Each row was made from one small tree. Brackets hold a mark, then the marks that hang from it, in the order of their numbers. Every link used is in the known rows. Write each row's tree.
Known rows:
{z_81 z_522 z_662}: [-34.5  13.3  12.8  37.2 -40.5  15.7 -27.2   5.5  46.6  11.1 -13.2   6.9
 -35.9 -15.9  13.6 -35.8  16.2  56.5   2.9  11.2]
{z_81 {z_600 z_555} {z_662 z_673}}: [-17.8  36.8  13.6  35.9 -24.8   9.1 -34.9 -22.1  38.9  17.4 -13.7  21.6
 -36.2 -22.2  18.4 -25.3   0.8  44.6   7.1  21.9]
{z_81 {z_522 z_673} z_600 {z_662 z_555}}: [-51.7  10.3   8.2  38.6 -49.4   7.3 -31.5 -21.7  41.9   3.8 -22.1  17.9
 -32.0 -16.6  11.9 -43.4 -25.1  59.4 -14.7  30.3]
{z_673 {z_600 {z_555 {z_662 z_738}}}}: [-11.1   1.4   1.5  40.8   1.2   7.5  -8.0 -32.5  32.1  10.2  -5.3  -3.1
 -36.7  -9.2  15.2  -4.5  -1.4  33.6  15.3  15.7]
{z_662 z_555 {z_738 {z_522 z_673} z_600}}: [ -5.4 -46.4  -7.2  35.2 -43.7   7.4 -46.4 -61.2  31.3 -15.3  -8.4  -6.1
 -24.6 -18.3   9.9   6.9 -11.6  53.3  -8.6  13.2]
{z_673 {z_600 {z_555 z_662}}}: [-11.2   5.1  -0.2  45.5   2.0  10.3   1.1 -15.5  31.7  11.7  -4.1   2.3
 -37.4  -7.3  14.8 -10.3   7.6  39.0  17.2  23.5]
{z_738 {z_522 {z_673 z_600}} z_662}: [ 13.9 -35.2 -17.8  40.5  -4.5   4.3 -21.3 -43.6  31.9  12.1  -8.3   0.3
 -28.1   4.5  16.6   8.5 -10.6  55.1   9.7  51.4]
{z_662 z_738}: [ -9.3   5.5  -1.8  39.5 -51.1  15.7 -34.9 -29.8  35.7   0.2  -9.7   1.0
 -33.9 -16.6  19.2 -11.5  26.0  25.1  12.4  -7.2]
{z_600 {z_555 {z_662 z_673}}}: [-11.4   1.6   3.5  47.8   2.5  19.5 -20.2 -16.9  33.4  10.4  -2.5  19.2
 -34.2 -14.8  13.5 -13.6  44.8  38.5  18.4  -0.8]
{z_522 z_673}: [-10.0   1.6 -11.2  49.6 -44.5  17.2 -13.6  -3.6  33.2   2.9  -4.4  19.7
 -34.6 -18.1  19.5 -19.4  43.2  38.8   5.9   4.0]
{z_522 {z_673 {z_600 {z_555 z_662}}}}: [-11.2  -3.9  -6.2  47.1  -0.8   8.4   2.3 -16.9  30.9  10.2  -2.6  12.2
 -36.7 -12.6  16.7  -7.6  16.9  40.8   5.9  15.0]
{z_325 {z_522 {z_673 z_600}}}: [ -0.8 -19.2 -14.9  49.7 -14.8   9.5 -15.5  -3.1  31.9   9.6  -8.3   7.9
 -31.9 -12.0  18.5  -6.0  28.3  47.3   9.2  32.4]
{z_738 z_600}: [ -7.5 -12.2  -8.0  44.1 -49.0  16.3 -20.4   7.7  31.1  -7.3  -0.8  12.4
 -36.9  -6.3  15.6 -15.9  29.7  55.9  19.3  17.7]
{z_673 {z_600 {z_555 {z_662 {z_738 z_522}}}}}: [ -7.3 -11.7   3.7  36.8   4.7   5.8  -9.1 -40.8  32.4  10.4  -8.6  -9.1
 -33.5  -5.0  12.9   3.3  -8.7  37.1  18.6  20.6]
{z_522 {z_673 z_600}}: [ -9.1   4.5 -10.9  48.0 -23.3   9.4  -3.8  -6.9  31.6  10.3  -5.4  12.9
 -36.7 -10.9  19.7 -11.0  26.0  38.4   4.0  16.7]
{z_555 z_662}: [-14.2   2.7  -1.6  50.3 -25.6  17.3 -12.0  10.0  32.4   1.9  -8.1  21.0
 -29.7  -5.0  14.5 -13.8  26.1  37.6  30.4   4.8]
{z_662 z_555 {z_738 z_522 z_600}}: [ -4.4 -39.8  -3.5  34.0 -49.5   9.7 -49.9 -60.5  32.0 -15.1  -9.9 -10.8
 -25.2 -16.0   9.2   3.2 -13.2  51.8  -1.6  15.8]
{z_600 {z_555 {z_662 z_738}}}: [-12.6  -6.0   3.0  42.1 -18.5  16.8 -21.2 -35.7  34.5   1.4  -3.6   4.7
 -34.5 -19.1  14.0 -11.4  14.9  33.5  15.8  -4.8]
{z_555 {z_662 {z_738 z_522}}}: [ -9.4 -19.4   4.3  38.5 -20.1  10.8 -29.0 -25.2  33.4   0.3 -14.3   3.9
 -24.6  -2.1  11.8   4.8   3.5  33.8  31.8  -1.6]
{z_662 z_555 {z_738 z_600}}: [-10.4 -20.0  -6.2  40.5 -54.8  12.7 -46.8 -48.9  32.2 -14.9  -4.6   0.3
 -30.8 -21.9  12.9  -7.3  -1.6  46.3  -7.8   9.6]
{z_81 z_522}: [-38.0  -3.0   1.2  44.1 -42.4  22.4 -20.1   2.2  39.6   4.5 -13.3   7.4
 -36.9  -1.5  12.4 -41.0  48.3  44.5  15.3   6.4]

Which tree is each row?
[ 16.1 -49.7 -10.9  36.7  -1.3   8.2 -47.9 -35.2  29.7   6.2  -4.1  10.5
 -27.4  13.2  12.7  14.5  10.0  69.7  21.0  45.9] : {z_738 z_522 z_600 {z_662 z_673}}
[ -7.2  17.0   1.3  45.5   8.9  13.3 -21.1 -20.2  32.3  23.3  -4.9  11.6
 -38.0  -8.2  17.8  -8.8  50.7  33.4   9.3  13.4] : {z_662 {z_673 {z_600 z_555}}}
[ 10.0 -29.8 -12.3  43.0   2.3  13.7 -40.8 -38.8  30.8   5.9   6.8  17.2
 -37.1  -2.8  15.8  -0.9  25.7  65.8   6.2  36.4] : {z_738 {z_600 z_555} {z_662 z_673}}
[ -8.6 -30.7   8.4  35.6   6.3   6.6 -41.6 -25.1  29.4   3.5 -11.1  13.8
 -24.5   6.8   9.7  18.9  17.1  42.8  31.8  -4.3] : {z_555 {z_662 z_673 {z_738 z_522 z_600}}}
[ -2.4 -27.0 -11.1  50.0   4.4   8.6 -10.2 -10.0  31.0   9.4  -5.7   8.4
 -31.5 -12.2  15.6  -2.7  19.8  49.6  11.1  29.0] : {z_325 {z_522 {z_673 {z_600 {z_555 z_662}}}}}
[ -8.2   0.9  -8.9  45.9 -13.5  10.7  -1.3 -21.1  32.2  10.8  -1.6   6.9
 -39.2 -17.2  18.6 -13.3  25.4  40.1  -0.7  17.2] : {z_522 {z_673 {z_600 z_555}}}
[  8.8  -1.8 -11.6  46.5  13.2  11.2 -31.9 -40.9  32.9  21.9  -2.0  13.1
 -36.0  -1.4  19.5  -1.6  25.1  44.3   5.9  40.3] : {z_738 {z_662 {z_673 {z_600 z_555}}}}
[ -0.6   3.4   9.2  28.3 -28.6   0.7 -33.2 -33.2  40.1  11.9 -11.9  -7.1
 -29.9 -22.9  17.5   8.2 -21.1  44.1   0.2  12.9] : {z_81 {z_662 {z_738 {z_522 {z_673 z_600}}}}}
[-12.9   9.7   4.0  49.4  16.0   9.9 -15.3   3.0  30.1  17.7 -10.1  24.9
 -30.3   5.3  14.6   0.8  34.6  34.1  28.6   7.9] : {z_555 {z_662 {z_673 z_600}}}
[ -8.6 -24.5   2.4  38.7  -9.2  13.5 -20.3 -45.1  33.8   0.8  -6.0   2.1
 -30.9 -17.8  12.0  -1.3   7.6  39.0  14.5  -2.6] : {z_600 {z_555 {z_662 {z_738 {z_522 z_673}}}}}
[-36.3  15.8  15.5  38.8  -3.6   8.6 -39.0 -17.7  43.5  20.9 -15.0   9.1
 -32.2 -14.2  10.6 -23.2  10.5  55.9 -15.9  21.8] : {z_81 z_522 {z_662 z_555 {z_673 z_600}}}
[-21.4  32.5  12.9  34.4 -40.1   3.5 -59.5 -47.8  38.6   9.4 -21.1  17.7
 -28.1 -24.0  17.0 -13.0 -22.2  36.7  -7.6  17.7] : {z_81 z_600 {z_662 z_555 z_673 z_738}}
[ -4.1 -34.8   1.6  34.4 -17.4   8.4 -64.9 -63.5  30.5  -2.5 -11.0   1.4
 -23.7 -10.5   9.1  13.0  14.3  47.5  -3.1   5.4] : {z_662 z_555 z_673 {z_738 z_522 z_600}}
[-11.5  -3.3   6.7  42.3   1.9  16.2 -31.4 -36.6  33.8   9.2  -4.1  12.8
 -33.1 -16.1  13.7  -4.5  31.8  31.4  15.5  -9.9] : {z_600 {z_555 {z_662 z_673 z_738}}}
[-41.1 -17.0   1.8  43.9   1.1  12.1  -2.8 -12.6  36.1  10.6  -9.6   7.9
 -37.7   0.6  10.7 -26.5  27.2  48.3   6.4   9.8] : {z_81 {z_522 {z_673 {z_600 {z_555 z_662}}}}}
[ 14.7 -38.9 -16.4  39.2   2.8   5.5 -20.1 -56.2  32.6  12.3  -5.3  -3.3
 -30.2  -0.7  15.8   7.1 -11.4  56.5   5.5  50.9] : {z_738 {z_522 {z_673 {z_600 z_555}}} z_662}
[-13.4   4.1   7.6  42.4  15.9   5.2 -30.3 -21.5  30.7  15.6 -12.2  15.8
 -29.4   3.5  14.9  11.3  22.6  25.0  24.2  -4.8] : {z_555 {z_662 {z_673 z_600} z_738}}
[ -1.7 -44.7  -2.1  29.1 -29.9   8.2 -35.0 -55.2  32.1  -7.2  -4.3  -9.3
 -32.6 -14.0  12.4   6.7   2.4  50.1   7.3   2.2] : {z_662 {z_738 {z_522 z_673} {z_600 z_555}}}
[-11.1   8.4   1.0  42.3  -5.4   7.0 -49.3 -61.4  32.3  13.2 -12.0   4.4
 -29.5 -15.3  15.2   4.6  20.5  25.3 -12.0   7.1] : {z_662 z_555 {z_673 z_600} z_738}
[ 16.3 -60.1 -13.9  34.5 -15.5  11.1 -33.0 -50.0  31.8  -3.4   1.5  -4.6
 -32.4   1.0  11.3   3.7 -16.1  75.6  14.7  52.9] : {z_738 z_522 {z_600 z_555} z_662}
[ 13.5 -58.9 -18.5  39.6 -29.6   9.5 -42.8 -51.0  30.4  -9.7  -3.7  -0.4
 -24.6  -0.1   9.8   4.9 -24.9  77.1   4.3  60.9] : {z_738 z_522 z_600 {z_662 z_555}}
[-55.8 -12.9   5.6  41.1 -19.0  12.8 -10.3 -20.9  35.2   3.4 -18.1  18.9
 -36.8   3.6  10.2 -43.5   8.0  48.3  15.9  15.4] : {z_81 {z_522 z_673} {z_600 {z_555 z_662}}}
[ -9.9 -23.9  -2.7  43.3 -22.1  15.8 -13.6  -5.9  30.3  -7.6   3.4  12.8
 -36.6  -9.4  11.7 -11.7  13.9  59.4  20.8  14.3] : {z_738 {z_600 {z_555 z_662}}}
[  5.9  -5.2 -15.7  52.8 -14.4  17.1 -49.2 -43.9  33.7   9.8  -4.5  21.4
 -28.6 -10.4  17.2  -8.5  24.8  47.5  -6.6  36.2] : {z_738 {z_662 z_555 z_673}}
